What can hang from each mark:
q966: q11 q451 q959 q976
q976: q966
q911: q96
q11: q252 q966
q160: q451
q985: q966
q451: q160 q966
q959: q966
q252: q11 q96
q96: q252 q677

Known rows, with every way that one mark hangs from another:
{q985 {q966 {q11 {q252 q96}} {q451 q160} q959}}: [-0.03  0.06 -0.22 -0.11  0.37  0.04 -0.15 -0.02  0.12  0.17  0.00  0.18
  0.07 -0.28  0.30  0.00  0.01  0.03 -0.33 -0.04  0.12 -0.10 -0.10]
{q96 {q252 {q11 {q966 {q451 q160} q976}}} q677}: [ 0.07 -0.27  0.03 -0.08 -0.02  0.29 -0.02  0.03 -0.04  0.41  0.07 -0.09
  0.24 -0.27  0.23  0.24  0.06 -0.01 -0.41  0.31  0.03  0.22 -0.11]
{q252 {q11 {q966 q451 q976}} q96}: [-0.02  0.01  0.14 -0.16  0.38 -0.16  0.07 -0.06 -0.06  0.25 -0.04  0.35
  0.43 -0.07  0.27  0.11 -0.26  0.26 -0.17  0.32  0.18 -0.23 -0.34]
{q11 q252}: [-0.16 -0.10 -0.05 -0.18  0.10  0.20  0.25 -0.23 -0.10 -0.05  0.31  0.11
  0.04 -0.06  0.21  0.15 -0.13 -0.04  0.09 -0.01  0.00  0.18  0.06]
{q985 {q966 q959}}: [-0.03  0.14 -0.20  0.07  0.16 -0.04  0.03  0.05  0.10  0.11  0.00  0.00
 -0.22 -0.28  0.26  0.11  0.24  0.05 -0.28 -0.15  0.00 -0.18 -0.05]
{q252 {q11 q966} q96}: [-0.01  0.14  0.12 -0.35  0.31 -0.20  0.19 -0.23  0.04  0.28  0.13  0.20
  0.31 -0.08  0.28  0.26 -0.15  0.25 -0.13  0.21  0.06 -0.02 -0.29]
{q96 q677}: [ 0.12 -0.10  0.09 -0.04 -0.15  0.13 -0.05 -0.01  0.00  0.14  0.07 -0.16
  0.02  0.01 -0.24  0.05  0.01  0.03 -0.03  0.09 -0.15  0.15 -0.03]
{q11 {q966 q451}}: [-0.18 -0.14 -0.05  0.15 -0.01  0.18  0.12 -0.10 -0.04  0.03  0.05  0.06
 -0.16 -0.22  0.10  0.00 -0.05  0.04 -0.07 -0.01 -0.08  0.08 -0.12]
{q985 {q966 q11 q959}}: [ 0.11  0.20 -0.26 -0.13  0.31 -0.03 -0.11 -0.02  0.18  0.10 -0.11  0.04
 -0.04 -0.23  0.20  0.13  0.18  0.13 -0.46 -0.12  0.03 -0.21 -0.05]
{q252 {q11 {q966 q451 q959 q976}} {q96 q677}}: [ 0.10 -0.04  0.09 -0.16  0.29 -0.09 -0.06  0.03 -0.01  0.41 -0.04  0.25
  0.41 -0.22  0.09  0.11 -0.22  0.27 -0.37  0.35  0.07 -0.04 -0.43]
{q911 {q96 {q252 q11} q677}}: [ 0.21  0.10 -0.05 -0.22  0.19 -0.19  0.11 -0.19  0.07  0.43  0.14  0.16
  0.26 -0.07  0.06  0.28  0.18  0.06 -0.46  0.19  0.11  0.22 -0.31]
{q966 {q11 {q252 {q96 q677}}} q451 q959 q976}: [ 0.15 -0.18 -0.21 -0.05  0.51  0.10 -0.44  0.24 -0.08  0.12 -0.33  0.51
  0.60 -0.21 -0.01 -0.25 -0.37  0.16 -0.58  0.29  0.26 -0.14 -0.29]
{q160 {q451 q966}}: [ 0.05 -0.06 -0.14  0.35 -0.24 -0.07  0.18 -0.07 -0.02 -0.06  0.00 -0.15
  0.14  0.12  0.23 -0.01  0.27  0.29  0.02  0.19  0.04  0.01  0.11]
{q160 {q451 {q966 {q11 {q252 q96}} q959 q976}}}: [ 0.09 -0.02 -0.22  0.18  0.07 -0.10  0.02 -0.04  0.00 -0.02 -0.07  0.08
  0.38  0.01  0.32 -0.04  0.11  0.39 -0.21  0.25  0.19 -0.06  0.04]
{q959 {q966 q11 {q451 q160} q976}}: [-0.13 -0.05  0.05  0.23  0.14  0.38 -0.23  0.00  0.13 -0.10 -0.34  0.14
  0.30  0.07  0.01 -0.08 -0.25 -0.04 -0.09  0.12 -0.01 -0.05  0.08]
{q959 {q966 q11 q451}}: [-0.02  0.00 -0.08  0.21  0.07  0.32  0.05 -0.17  0.08 -0.08 -0.25  0.08
  0.31  0.13 -0.08  0.01 -0.09 -0.01 -0.19  0.09 -0.20  0.11 -0.08]
{q976 {q966 {q11 q252} q451 q959}}: [ 0.06 -0.08 -0.29 -0.11  0.16  0.09  0.00 -0.11  0.06  0.09 -0.09  0.09
  0.22 -0.47  0.25  0.07  0.10  0.10 -0.38 -0.05 -0.01  0.00 -0.20]
{q451 q160 q966}: [-0.18 -0.02  0.12 -0.03 -0.29  0.18 -0.16  0.14  0.31  0.11  0.20 -0.19
 -0.10 -0.26  0.19 -0.02  0.13 -0.09  0.12 -0.05  0.02  0.17  0.03]
{q451 q160}: [-0.14  0.00  0.13 -0.10 -0.07  0.07 -0.30  0.06  0.21  0.07  0.09 -0.14
 -0.20 -0.12  0.07 -0.09 -0.08 -0.16  0.21 -0.08  0.09  0.16  0.21]
{q985 {q966 q11 {q451 q160} q959 q976}}: [ 0.02  0.01 -0.17  0.09  0.36  0.06 -0.43  0.26  0.14  0.09 -0.31  0.20
  0.04 -0.27  0.22 -0.13 -0.02  0.06 -0.40  0.01  0.24 -0.42 -0.03]
{q252 {q11 {q966 q451 q959}} {q96 q677}}: [ 0.13  0.00  0.04 -0.20  0.22 -0.10  0.02 -0.08  0.03  0.45  0.05  0.16
  0.34 -0.21  0.05  0.14 -0.14  0.24 -0.37  0.30 -0.04  0.13 -0.47]
{q966 {q11 {q252 {q96 q677}}} {q451 q160} q976}: [-0.02 -0.22  0.10 -0.20  0.41  0.18 -0.44  0.09 -0.05  0.05 -0.17  0.39
  0.55  0.01  0.05 -0.22 -0.49  0.05 -0.08  0.30  0.34 -0.19  0.00]

Rows:
[-0.10 -0.03 -0.05 -0.19  0.06  0.29 -0.45  0.25  0.37  0.11  0.05  0.05
  0.13 -0.44  0.27 -0.05 -0.07  0.00 -0.26  0.00  0.18  0.09  0.01]	{q451 q160 {q966 {q11 q252} q959 q976}}
[ 0.12  0.09  0.08 -0.34  0.23 -0.12  0.06 -0.15  0.10  0.44  0.13  0.09
  0.28 -0.23  0.10  0.25 -0.11  0.26 -0.33  0.24 -0.06  0.16 -0.38]	{q252 {q11 {q966 q959}} {q96 q677}}
[-0.32 -0.26 -0.18  0.09  0.24  0.37  0.10 -0.04 -0.12  0.01  0.17  0.31
 -0.10 -0.51  0.35  0.03 -0.26  0.05 -0.24  0.01  0.05  0.13 -0.10]	{q11 q252 {q966 q451 q959 q976}}
[ 0.14 -0.15 -0.09 -0.22  0.30  0.11 -0.05 -0.16 -0.11  0.09 -0.05  0.30
  0.56  0.10 -0.07 -0.08 -0.27  0.10 -0.23  0.26  0.07  0.05 -0.22]	{q966 {q11 {q252 {q96 q677}}} q451}
[ 0.16 -0.03 -0.25  0.30 -0.03 -0.07 -0.11  0.07  0.05 -0.05 -0.21 -0.02
  0.29  0.01  0.20 -0.09  0.17  0.36 -0.28  0.23  0.16 -0.11  0.08]	{q160 {q451 {q966 q11 q959 q976}}}
[-0.02 -0.03 -0.18 -0.21  0.20  0.03 -0.11 -0.11  0.14  0.17 -0.03  0.09
  0.21 -0.51  0.32  0.03  0.05  0.06 -0.24 -0.06  0.06  0.07 -0.16]	{q976 {q966 {q11 {q252 q96}} {q451 q160} q959}}
[ 0.14 -0.21 -0.31  0.04  0.47  0.19 -0.48  0.29 -0.05  0.01 -0.38  0.48
  0.46 -0.25  0.02 -0.27 -0.35  0.09 -0.63  0.22  0.27 -0.18 -0.20]	{q966 {q11 q252} q451 q959 q976}
[-0.19 -0.02 -0.08  0.08  0.16  0.14 -0.10  0.08  0.08  0.05 -0.02  0.12
 -0.24 -0.45  0.20  0.05 -0.09  0.11 -0.27 -0.08  0.03  0.00 -0.04]	{q11 {q966 q959 q976}}
[ 0.09 -0.07 -0.08  0.13 -0.01 -0.04  0.10 -0.13 -0.06 -0.03  0.00  0.01
  0.44  0.16  0.24  0.03  0.08  0.40 -0.04  0.32  0.15 -0.07  0.10]	{q160 {q451 {q966 {q11 {q252 {q96 q677}}} q976}}}
[-0.23 -0.05  0.07  0.09  0.26  0.38 -0.06 -0.13  0.05 -0.08 -0.16  0.25
  0.41  0.05  0.14 -0.01 -0.33 -0.02 -0.01  0.14  0.02  0.03  0.05]	{q959 {q966 {q11 {q252 q96}} {q451 q160} q976}}
[ 0.11  0.05 -0.02 -0.50  0.33  0.06  0.01 -0.31  0.03  0.07  0.13  0.17
  0.42  0.08  0.03  0.14 -0.21  0.15 -0.14  0.12  0.03  0.12 -0.05]	{q966 {q11 {q252 {q96 q677}}}}
[ 0.08  0.07  0.18 -0.38  0.20 -0.11  0.16 -0.24  0.04  0.38  0.18  0.08
  0.32 -0.08  0.12  0.30 -0.14  0.27 -0.15  0.26 -0.04  0.08 -0.32]	{q252 {q11 q966} {q96 q677}}
[ 0.12  0.11 -0.22 -0.22  0.14 -0.04 -0.08 -0.10  0.22  0.10 -0.12 -0.05
  0.10 -0.46  0.21  0.16  0.21  0.15 -0.36 -0.15 -0.04 -0.04 -0.12]	{q976 {q966 q11 q959}}
[ 0.07 -0.18  0.04  0.02  0.30  0.14 -0.65  0.30  0.06 -0.02 -0.45  0.29
  0.39  0.02 -0.07 -0.34 -0.37  0.01 -0.17  0.24  0.35 -0.35  0.04]	{q966 q11 {q451 q160} q976}
[ 0.08  0.18 -0.19 -0.17  0.32 -0.25  0.14 -0.18  0.13  0.38  0.12  0.27
  0.12 -0.26  0.28  0.27  0.19  0.06 -0.57  0.06  0.17  0.22 -0.34]	{q911 {q96 {q252 {q11 {q966 q959}}}}}
[-0.21 -0.09  0.03  0.14  0.19  0.47 -0.10 -0.10  0.07 -0.13 -0.18  0.19
  0.32  0.03  0.11 -0.01 -0.31 -0.06 -0.04  0.12 -0.01  0.03  0.11]	{q959 {q966 {q11 q252} {q451 q160} q976}}
[-0.02 -0.04 -0.09  0.20 -0.07  0.10 -0.13  0.37  0.12  0.06 -0.08  0.09
  0.12 -0.36  0.16 -0.04  0.15  0.11 -0.33  0.05  0.07 -0.13 -0.23]	{q451 {q966 q959 q976}}
[-0.06  0.03 -0.11 -0.25 -0.05  0.26 -0.33  0.10  0.43  0.17  0.18 -0.07
  0.04 -0.44  0.22  0.00  0.04 -0.04 -0.26 -0.06  0.03  0.34 -0.04]	{q451 q160 {q966 {q11 q252} q959}}
[ 0.07 -0.02  0.00 -0.07  0.04  0.14 -0.12  0.16  0.13 -0.02 -0.12  0.12
  0.37 -0.08  0.11  0.03  0.03  0.19 -0.25  0.14  0.11 -0.27 -0.13]	{q451 {q966 q11 q976}}
[-0.44 -0.14  0.06 -0.18  0.20  0.22  0.31 -0.35 -0.08  0.11  0.46  0.22
 -0.04 -0.29  0.42  0.11 -0.27  0.01  0.18 -0.01  0.01  0.31 -0.06]	{q11 {q252 q96} {q966 {q451 q160}}}
[ 0.02 -0.16 -0.18  0.03  0.18  0.13  0.07  0.09 -0.07  0.28 -0.06  0.13
  0.25 -0.35  0.44  0.18  0.10  0.03 -0.57  0.22  0.14  0.07 -0.20]	{q96 {q252 {q11 {q966 q451 q959 q976}}}}
[ 0.02 -0.09 -0.10  0.39 -0.17 -0.06  0.09  0.02 -0.07 -0.10 -0.09 -0.06
  0.20  0.12  0.26 -0.05  0.19  0.31  0.02  0.23  0.15 -0.16  0.15]	{q160 {q451 {q966 q976}}}
[-0.33 -0.16 -0.05 -0.14  0.16  0.25  0.13 -0.22  0.00  0.26  0.43  0.16
 -0.10 -0.51  0.29  0.08 -0.22  0.02 -0.09 -0.01 -0.07  0.50 -0.18]	{q11 {q252 {q96 q677}} {q966 {q451 q160} q959}}
[-0.36 -0.16 -0.09 -0.01  0.38  0.18  0.19 -0.10 -0.16  0.10  0.23  0.43
  0.08 -0.45  0.42  0.04 -0.30  0.13 -0.17  0.05  0.11  0.11 -0.22]	{q11 {q252 q96} {q966 q451 q959 q976}}
